What can hang from each mark
k_217: k_143
k_941: k_350 k_411 k_855
k_855: k_475 k_941
k_143: k_217 k_941
k_475: k_350 k_855
k_350: k_475 k_941

Known rows, with every way that one mark hangs from another
k_855{k_475 k_941}: 29 12 -16 -9 15 8 17 -2 -26 -17 -20 4 3 -15 -15 3 25 7
k_217{k_143}: 5 28 -4 -9 1 -30 -24 -9 5 0 -3 -4 -11 -31 -9 5 1 14
k_855{k_475 k_941{k_350 k_411}}: 4 -3 0 2 8 6 7 14 -19 -6 -12 12 9 13 5 -7 -4 1
k_143{k_217 k_941}: 7 30 10 -11 16 -8 -7 -10 16 19 16 -14 0 -17 -14 13 5 16
k_941{k_855{k_475}}: 6 16 -25 9 -5 16 -2 -6 -12 -16 -21 -5 -12 -8 -1 -3 8 0
k_941{k_411 k_855}: -9 1 3 5 3 10 -13 3 6 2 -17 -2 -17 -11 7 6 -5 -7
k_217{k_143{k_941{k_350{k_475} k_411}}}: -18 -9 25 -9 -1 -11 -22 10 8 29 36 2 13 26 -4 15 -28 1
k_855{k_475}: 16 21 -24 1 11 -3 -6 -7 -23 -17 -18 -11 -4 -5 -13 -5 8 5
k_475{k_350 k_855}: -4 4 -17 2 -13 -11 16 -4 -13 -24 -12 -3 -13 0 9 -31 16 -7
k_217{k_143{k_941{k_411}}}: -8 25 20 -6 10 -15 -23 1 15 28 6 1 -2 -8 -17 18 -14 7
k_217{k_143{k_941}}: 0 26 6 -8 6 -19 -14 -10 15 19 11 -5 4 -18 -21 24 0 16
k_941{k_350{k_475}}: 1 -24 -8 -11 7 -14 -7 0 -14 -9 21 -10 9 7 8 5 -5 -1
k_350{k_475{k_855} k_941}: 8 -31 -16 -2 -7 8 16 -9 -23 -17 1 -9 7 3 -10 -3 1 -14
k_855{k_941{k_350 k_411}}: 1 -12 16 -3 15 -5 5 12 -2 2 -3 11 9 -5 7 4 -2 2
k_350{k_941}: 21 -9 -7 3 13 -17 -2 -17 0 -11 -14 -13 7 -27 -11 8 14 2
k_855{k_941{k_350}}: 11 -13 2 -6 12 -11 13 1 -4 -8 3 6 13 -17 4 7 14 11
k_350{k_475 k_941}: 24 -25 -11 -9 16 -6 2 -13 -17 -16 0 -14 10 -12 -11 9 7 -8
k_855{k_475{k_350{k_941}}}: 27 7 -29 9 -4 -17 12 -11 -21 -34 -28 -5 3 -2 5 -29 28 -3
k_350{k_475 k_941{k_411}}: 13 -30 0 -8 21 -2 -7 -3 -13 -5 -5 -10 6 0 -5 4 -7 -16

Rows
13 -15 -16 14 -14 -9 14 -12 8 -27 -23 1 -5 -21 17 -19 32 -8
k_475{k_350{k_941{k_855}}}
-18 10 14 9 -11 2 -1 0 33 20 29 -2 0 -1 9 6 -7 13
k_143{k_217 k_941{k_350 k_855}}
-33 8 24 12 -18 -2 -19 7 34 30 17 11 -2 12 7 12 -28 4
k_217{k_143{k_941{k_350 k_411 k_855}}}
-2 11 -20 12 -12 9 2 6 -14 -23 -33 7 -21 14 23 -37 10 -14
k_941{k_411 k_855{k_475{k_350}}}
4 -36 12 -17 15 5 7 14 -15 -1 13 9 11 13 9 6 -7 -6
k_855{k_941{k_350{k_475} k_411}}
-5 -14 4 16 2 10 -3 -6 11 -3 -23 0 -4 -14 2 4 0 -12
k_350{k_941{k_411 k_855}}
3 33 -14 7 -18 10 9 -2 8 -6 -3 2 -12 7 11 -25 17 6
k_143{k_217 k_941{k_855{k_475{k_350}}}}
14 -1 -10 0 3 0 18 5 -20 -15 -6 8 14 -1 1 -1 11 10
k_855{k_475 k_941{k_350}}
8 -8 -12 -7 -11 1 36 3 -19 -25 -17 13 -7 -9 8 -23 30 -4
k_475{k_350 k_855{k_941}}
-28 10 25 9 -8 7 -10 11 34 32 21 3 -3 13 14 2 -22 5
k_143{k_217 k_941{k_350 k_411 k_855}}
-1 -15 -3 16 -8 -4 7 -2 9 -18 -28 5 -11 -5 18 -22 13 -17
k_475{k_350{k_941{k_411 k_855}}}
-9 35 5 6 -4 25 -9 7 10 19 -3 -2 -11 14 -6 -5 -17 2
k_143{k_217 k_941{k_411 k_855{k_475}}}
1 -36 -1 1 3 17 -3 -3 -5 -6 -8 -3 -5 3 3 3 -7 -21
k_350{k_475 k_941{k_411 k_855}}
-9 25 -2 13 -17 15 -1 2 17 13 17 0 5 18 7 -5 -11 13
k_143{k_217 k_941{k_350 k_855{k_475}}}
-4 -34 -4 1 -3 14 6 2 -20 -4 -1 -7 1 16 -8 -6 -14 -22
k_350{k_475{k_855} k_941{k_411}}
-15 4 -7 18 -9 13 -10 11 -4 -6 -12 5 -7 24 15 -13 -17 -5
k_941{k_350 k_411 k_855{k_475}}
-11 21 8 2 -12 -1 -9 -11 26 19 6 2 -7 -16 -10 21 -2 10
k_217{k_143{k_941{k_855}}}
-6 31 -6 6 -22 8 -8 -7 10 9 1 6 -6 0 -16 12 -1 10
k_217{k_143{k_941{k_855{k_475}}}}
-5 28 24 -10 22 -2 -16 1 18 29 9 -11 -3 -5 -12 6 -12 7
k_143{k_217 k_941{k_411}}
22 8 -11 -5 6 0 19 11 -27 -23 -32 14 -6 3 9 -27 23 -5
k_855{k_475{k_350} k_941{k_411}}
-6 17 15 -1 6 -16 -7 -5 22 21 31 -10 10 -2 0 7 -7 18
k_143{k_217 k_941{k_350}}
-28 -15 21 13 -2 14 -4 9 24 22 11 2 4 19 4 15 -16 -4
k_143{k_941{k_350 k_411 k_855}}
-21 -14 10 -2 -21 2 -8 2 18 22 37 6 8 15 5 18 -16 6
k_217{k_143{k_941{k_350{k_475} k_855}}}
-7 -5 13 -12 -6 -15 -13 -2 6 20 41 -3 16 13 -7 17 -14 9
k_217{k_143{k_941{k_350{k_475}}}}
-1 -30 5 -17 2 25 20 14 -30 -4 0 8 -5 10 -9 0 -6 -15
k_350{k_475{k_855{k_941{k_411}}}}
16 -35 -1 -20 12 -1 15 3 -17 -9 18 5 16 -4 5 10 11 1
k_855{k_941{k_350{k_475}}}
